What can hang from each mark:
M: B V
W: B T V
H: A T V
S: B V
B: H
T: M S
V: S W

In the rows, 128 means zero.
Known rows, with every way that one mark hangs from another:
M(V): [100 101 127 114 127 134 143 150 100 123 132 129 128 161  97 129 134 120
  98 142 126 111 149]
B(H(V)): [102  95 125 101 126 107 114 136 106 135 143 144 140 158 129 135 152 128
 157 124 131 113 136]
V(W(B(H(T)))): [ 66 104 132 132 133 106 158 120 139 121 126 125 134 107 133 126 149 122
 150 159 145 116 121]
T(M(B) S): [123 131 131 160 117 120 111 135 144 150 122 126 141 133 161 127 160 120
 153 125 139 141 137]
H(V(S)): [111  84 124 126 134 113 159 131 144 145 122 136 132 152 163 125 137 132
 137 125 127 121 149]
M(B(H) V(W)): [  4  92 130 118 128 150 158 158  88 125 129 137 138 142  92 144 159 102
 127 160 135  88 123]
W(T(M S)): [136 141 142 130 130 117 134 127 114 124 131 131 144 136 101 130 157 122
 166 121 131 128 116]
W(B(H)): [ 97 100 138 134 123 128 104 133 135 118 121 137 141 118 138 120 149 131
  98 140 126 133 124]
H(A T(M) V(W)): [ 95  85 116 129 147  71 198  96 165 182 144 122 118 221 190 122 155 118
 198 147 164 125 175]
H(T): [121 121 130 101 131 112 139 114 146 141 127 148 120 150 149 121 137 133
 140 132 131 131 148]
V(S W(B)): [ 77  99 137 161 135 125 179 130 164 118 100 113 137  88 120 116 136 128
 138 163 142 123 120]
V(W(B T(M S))): [ 81 118 139 153 137 105 175 121 134 117 125 115 142 104 123 128 159 117
 159 151 144 118 108]
S(B V): [201 116 111 123 126 115  69 134 109 146 104 115 136 131 174 129 137 113
  90 124 147 118 172]
W(B): [106 107 135 149 127 129 124 125 150 122 114 129 133 113 161 118 139 130
  79 139 124 140 129]
B(H): [114 121 132 107 122 125  98 139 105 122 136 139 140 134  95 132 144 130
 153 131 132 120 122]
H(A): [127 130 122 141 136 144 146 119 148 143 126 110 117 171 123 124 127 120
 142 141 143 146 140]
W(B T(M) V): [ 97 133 140 143 128 132 138 144 101 106 128 127 140 138  96 107 169 129
  72 149 123 117  95]
W(B(H) T(M)): [103 113 154 138 131 116 107 130 108 114 131 142 156 131  96 123 168 126
 125 135 127 121 101]
W(B T): [ 95 119 147 135 139 136 144 123 127 107 117 138 140 114 120 124 151 123
  94 136 116 127 103]
V(S(B(H(A T)))): [145 116 137 121 131 143 106 134 151 138 105 134 142 154 127 118 137 128
 133 148 142 132 145]
H(T(M)): [142 122 134 119 128  92 124 114 142 151 136 144 127 160 149 116 142 135
 151 130 139 129 151]
B(H(A T)): [111 118 129  97 129 125 118 122 130 141 134 140 127 178 106 124 150 127
 170 142 143 134 144]

Rows:
[ 94 114 128 147 121 152 138 153 141 108 103 125 130 119 119  98 149 139
  49 160 123 133 119]
W(B V(S))
[ 92 135 131 124 140 118 175 121 121 116 127 116 138 109 116 142 147 110
 175 146 145 108 109]
V(W(T(S(B))))
[ 87 105 137 145 121 125 107 153  95 143 137 137 145 165 109 129 157 116
 127 138 137 107 135]
T(M(B(H) V))
[ 57 118 133 114 126 147 117 132 124 139 121 158 134 133 139 136 156 119
 136 134 125 116 118]
M(B(H(T)))
[ 93  91 129 125 146 106 186 125 134 138 124 128 142 146 160 135 147 117
 157 139 140 100 134]
H(V(S(B) W(T)))
[123 116 132 110 128 114 106 122 129 149 139 138 132 187 107 121 154 128
 179 140 150 135 146]
B(H(A T(M)))
[ 82  91 110 138 147 105 203 111 152 159 137 106 118 188 171 133 140 111
 171 146 153 123 153]
H(A V(W))
[188 108 112 101 127 113  62 129 111 155 109 125 135 169 159 126 152 113
 120 135 158 123 183]
S(B(H(A T)) V)
[127 106 129 128 136 117 152 118 157 164 126 127 119 216 120 109 145 125
 152 152 152 143 175]
H(A T(M(V(S))))
[ 84 136 132 122 125 149 153 146 115  96 113 130 135 121 105 113 174 126
  71 149 118 129 101]
W(B T(S) V)
[151 114 118 106 132 106  88 136  80 130 113 115 148 124 126 140 157 104
 142 138 158  94 147]
S(B(H) V(W(T)))
[ 84  84 117 144 148 116 208 117 165 157 122 106 122 181 156 126 139 117
 177 151 153 127 154]
H(A V(S W))
[127 115 116 125 133 108 146 130  95 127 114 111 129 103 101 131 144 113
 155 129 146 106 142]
S(V(W(T)))
[159 123 134 106 127 108  70 127 120 143 131 141 146 166 164 130 147 122
 130 138 145 117 143]
S(B(H(T(M))))
[128 100 112 142 127 103 134 130 117 131 106 107 127  95 137 123 143 118
 122 137 148 118 156]
S(V(W(B)))
[118 125 145 150 144 121 161 130 132 124 113 114 153 119 104 128 142 116
 168 156 152 103 111]
V(S(B) W(T(M)))
[ 82  88 128 111 130 107 143 138 115 131 135 137 144 142 116 133 153 127
 178 137 139 106 132]
B(H(V(S W)))
[ 73  82 117  99 142  74 196 106 147 156 139 144 119 165 192 131 150 125
 170 137 142 107 159]
H(T V(W))
[ 13  90 131 140 133 161 186 157 117 127 107 131 134 131  99 133 147 107
 114 164 133  97 127]
M(B V(S W))
[188 111 115 108 122 113  47 141  92 141 110 123 145 139 152 131 148 114
 109 126 149 113 168]
S(B(H) V)
[107  80 118 110 145 110 189 106 182 173 119 139 115 215 177 114 146 128
 161 142 144 142 182]
H(A T V(S))
[117 117 134 146 138 129 157 131 150 126 107 111 142 110 131 127 129 119
 150 160 151 112 126]
V(S(B) W)
[ 82 100 136 119 139 138 172 152 104 115 118 124 141 149  78 131 142 111
 121 164 138  95 135]
M(V(S(B) W(T)))
[119  92 115 125 126  97 126 128 114 134 108 118 129 105 133 122 151 120
 136 139 151 115 160]
S(V(W(B(H(T)))))
[ 31  93 129  97 123 152 129 157 101 135 123 160 134 164 111 136 167 110
 115 147 125 107 145]
M(B(H(T(S))) V)
